What can hang from each mark
k_674: k_376
k_376: k_266 k_382 k_674 k_699
k_130: k_266 k_376 k_382
k_266: k_376
k_382: k_130 k_376
k_699: k_376

Each row was made from one small tree. The marks that hang from a mark follow it in brackets, in the order of their numbers. Every link used is in the known rows. Write each row's tree.
Known rows
k_699{k_376{k_382{k_130} k_674}}: -1.08, -0.73, 7.01, -2.54, -1.52, 1.09, -0.63, 2.60, 3.28, -1.45, -2.49, -2.57, 2.28, 1.41, 0.26, -0.71, -5.36
k_266{k_376{k_382{k_130} k_674}}: -0.95, 1.04, 3.56, -1.33, -3.82, 1.86, -1.20, 3.32, 3.33, 0.49, -2.83, -0.90, 0.76, 0.31, 1.70, -0.31, -4.63
k_376{k_266 k_382 k_674}: -1.45, 0.71, 6.34, -2.48, -2.56, 0.34, -2.02, -2.13, 3.48, -3.04, -3.17, -0.22, 0.54, 0.93, 0.08, -2.89, -0.97
k_674{k_376{k_382{k_130}}}: -1.48, 2.41, 4.01, -3.40, -2.96, 2.24, 0.89, 2.55, 4.14, 1.63, -2.46, -0.93, 1.31, 0.96, 1.24, 1.73, -0.66
k_266{k_376{k_674 k_699}}: -2.00, 1.15, 3.75, -0.42, -2.91, 1.07, -1.89, 1.03, 1.44, -1.46, -0.85, 0.28, -2.61, -0.55, 2.51, -0.72, -5.46
k_674{k_376}: -1.60, 1.64, 2.92, -2.17, -2.07, 2.20, -0.02, 0.38, 1.89, 0.84, -2.29, 1.37, 0.63, 0.79, 1.67, 0.04, -1.10
k_674{k_376{k_266 k_699}}: -2.23, 3.55, 6.77, -2.03, -2.15, 2.83, -1.31, -2.24, 3.58, -2.40, -1.91, -0.65, -3.13, -0.31, 0.14, 1.38, 0.36
k_382{k_130 k_376{k_699}}: -2.63, 1.71, 3.83, -4.46, -0.09, 1.96, 2.83, 3.86, 2.53, -1.27, -0.02, -3.14, -2.11, 0.60, 1.26, 3.16, -0.38
k_382{k_130{k_266 k_376{k_674 k_699}}}: -2.53, 1.81, 1.53, 0.74, -1.59, 1.29, 1.83, 0.69, 1.28, -1.53, -2.03, -1.79, -3.16, -1.25, 1.42, 2.28, -3.44
k_382{k_130{k_266} k_376{k_674 k_699}}: -1.99, 2.12, 3.92, -1.09, -2.00, 2.08, 1.24, 1.44, 1.99, -2.00, -1.43, -2.72, -3.07, -0.41, 1.08, 2.84, -1.59
k_266{k_376}: -1.18, 1.81, 0.88, -0.09, -1.72, 2.25, -0.35, 1.17, 1.44, 0.41, -2.04, 1.24, -0.50, -0.71, 1.47, -0.65, -3.70
k_376{k_266 k_382{k_130}}: -1.01, 2.60, 4.98, -2.26, -1.23, 3.33, 1.18, -0.31, 4.55, -1.73, -2.77, -2.72, -0.39, 0.11, -1.13, 0.64, 1.74
k_266{k_376{k_699}}: -2.09, 2.64, 2.08, -0.47, -1.69, 1.52, -0.18, 1.04, 1.80, -0.71, -0.17, 0.12, -3.26, -1.32, 1.82, 0.65, -4.07
k_266{k_376{k_382 k_699}}: -2.57, 3.18, 2.75, -1.94, -2.61, -0.62, -0.45, 1.66, 3.46, -0.34, -0.08, -0.10, -2.51, -1.15, 1.63, 0.46, -4.74
k_130{k_376 k_382}: -3.94, -2.26, -1.03, -3.42, 0.01, -4.49, 2.22, 2.62, 1.68, -0.38, -3.11, 1.74, 1.96, 1.21, 5.00, -0.83, -4.97
k_674{k_376{k_266 k_382 k_699}}: -2.66, 4.06, 7.44, -3.48, -3.08, 0.62, -1.54, -1.63, 5.25, -1.96, -1.81, -0.89, -2.42, -0.14, 0.04, 1.24, -0.37
k_699{k_376{k_266 k_382}}: -1.39, 1.62, 7.63, -2.16, -0.42, 0.72, -1.54, -1.49, 4.32, -3.18, -3.01, -1.50, 0.74, 0.15, -1.99, -1.04, -3.21

Which tree is each row?
-4.41, -1.84, 4.42, -3.37, -1.34, -4.26, -0.78, 0.02, 2.98, -4.29, -3.34, -0.07, -1.19, 0.92, 4.21, -0.71, -4.89  k_130{k_376{k_266 k_674 k_699} k_382}
-2.95, 2.53, 5.95, -4.06, -0.18, 0.53, -0.08, -0.68, 3.09, -3.83, -1.13, -1.44, -2.92, 0.14, -0.15, 0.99, 0.14  k_382{k_376{k_266 k_699}}
-2.18, -0.87, 1.95, -2.24, -0.85, 1.28, 1.55, 3.15, 1.09, -0.58, -2.89, -1.11, 0.97, 1.11, 1.99, 0.12, -3.16  k_382{k_130{k_376{k_674}}}
-2.50, 0.31, -0.72, -1.16, -1.13, -2.36, 1.96, 0.47, 2.14, -0.59, -3.36, 1.25, 0.32, -0.04, 3.59, 0.85, -2.56  k_130{k_266 k_382{k_376}}
-2.83, 1.04, 7.57, -4.04, -1.40, 0.10, -1.79, -0.63, 2.74, -4.57, -1.75, -1.30, -2.24, 0.91, 0.59, -0.41, -1.28  k_382{k_376{k_266 k_674 k_699}}
-1.99, 1.49, 2.94, -1.78, 0.14, 2.90, 1.79, 0.83, 2.64, -1.75, -3.62, -2.00, -0.55, 0.02, -0.34, 1.50, -0.34  k_382{k_130{k_376{k_266}}}
-1.27, -0.21, 3.89, -2.85, -2.43, 1.30, 0.90, 2.47, 2.67, -0.31, -1.84, -1.50, 1.51, 1.52, 1.74, -0.98, -1.76  k_376{k_382{k_130} k_674}
-3.82, -2.39, 3.56, -5.25, -1.41, -4.04, 0.45, 3.03, 2.31, -2.29, -1.38, 0.03, 0.22, 2.08, 5.55, -0.50, -4.26  k_130{k_382{k_376{k_674 k_699}}}
-3.53, -1.44, 5.97, -4.77, -1.55, -2.84, -0.92, 0.82, 3.42, -4.11, -2.70, -0.79, -0.77, 1.70, 3.83, -0.30, -2.59  k_130{k_382{k_376{k_266 k_674 k_699}}}
-4.18, 2.57, 4.46, -3.89, -0.74, -2.88, 0.07, -0.74, 4.09, -3.19, -1.60, -0.78, -2.36, -0.58, 0.16, 0.29, -2.75  k_130{k_376{k_266 k_382 k_699}}
-2.03, 4.75, 3.98, -1.21, -3.52, 2.04, 1.14, 0.61, 4.46, 0.59, -1.27, -1.89, -2.80, -1.12, 0.85, 3.82, -0.96  k_674{k_376{k_382{k_130{k_266}} k_699}}
-1.77, 3.69, 2.27, 1.89, -4.28, -0.17, -1.64, -1.11, 2.67, -0.98, -1.64, 0.48, -3.45, -2.27, 1.34, 0.19, -5.44  k_130{k_266{k_376{k_382 k_674 k_699}}}
-0.75, 3.24, 2.10, 2.85, -3.09, 4.57, 0.36, 0.46, 1.84, -0.66, -1.96, -1.95, -3.97, -2.13, 1.01, 2.52, -3.09  k_382{k_130{k_266{k_376{k_674 k_699}}}}
-0.86, 4.44, 0.83, 2.78, -2.12, 4.95, 1.74, 0.48, 2.14, -0.05, -1.48, -2.08, -4.52, -2.74, 0.38, 3.59, -1.98  k_382{k_130{k_266{k_376{k_699}}}}
-3.45, 3.13, -0.63, 0.77, -0.54, -1.35, 1.94, -1.39, 0.97, -1.51, -1.13, 0.68, -3.93, -2.24, 1.16, 1.52, -3.84  k_130{k_266 k_376{k_699}}
-4.78, -2.96, 1.84, -3.82, -1.21, -5.62, 0.65, 2.58, 1.66, -2.24, -1.93, 0.79, -0.16, 1.38, 6.07, -0.87, -6.69  k_130{k_376{k_674 k_699} k_382}
-1.92, 1.89, 4.80, -1.81, -3.82, 1.17, -1.01, 3.25, 3.66, -0.64, -1.00, -2.04, -1.98, -0.34, 2.03, 0.91, -5.00  k_266{k_376{k_382{k_130} k_674 k_699}}
-3.94, -1.06, 2.12, -5.26, -0.32, -3.64, 1.99, 3.08, 2.63, -1.62, -0.83, -0.10, -0.38, 1.41, 4.84, 0.77, -3.04  k_130{k_382{k_376{k_699}}}
-1.47, 1.42, -1.87, 2.58, -2.58, -0.19, 0.52, -0.18, 2.14, 0.49, -3.90, 1.81, -0.99, -1.73, 3.65, 0.63, -4.72  k_130{k_266{k_376} k_382}
-2.46, 1.68, 4.41, -1.92, -3.80, -1.09, -2.18, 1.66, 3.07, -1.06, -0.73, 0.07, -1.77, -0.40, 2.41, -0.89, -6.03  k_266{k_376{k_382 k_674 k_699}}
-4.90, -1.41, 0.20, -3.84, 0.04, -5.10, 2.38, 2.55, 2.04, -1.51, -1.28, 0.61, -0.81, 0.59, 5.32, 0.48, -5.37  k_130{k_376{k_699} k_382}
-3.08, -0.08, 3.10, -2.60, -0.84, 0.66, 1.70, 2.98, 1.43, -1.61, -1.23, -2.09, -1.54, 0.55, 2.30, 1.23, -3.48  k_382{k_130{k_376{k_674 k_699}}}
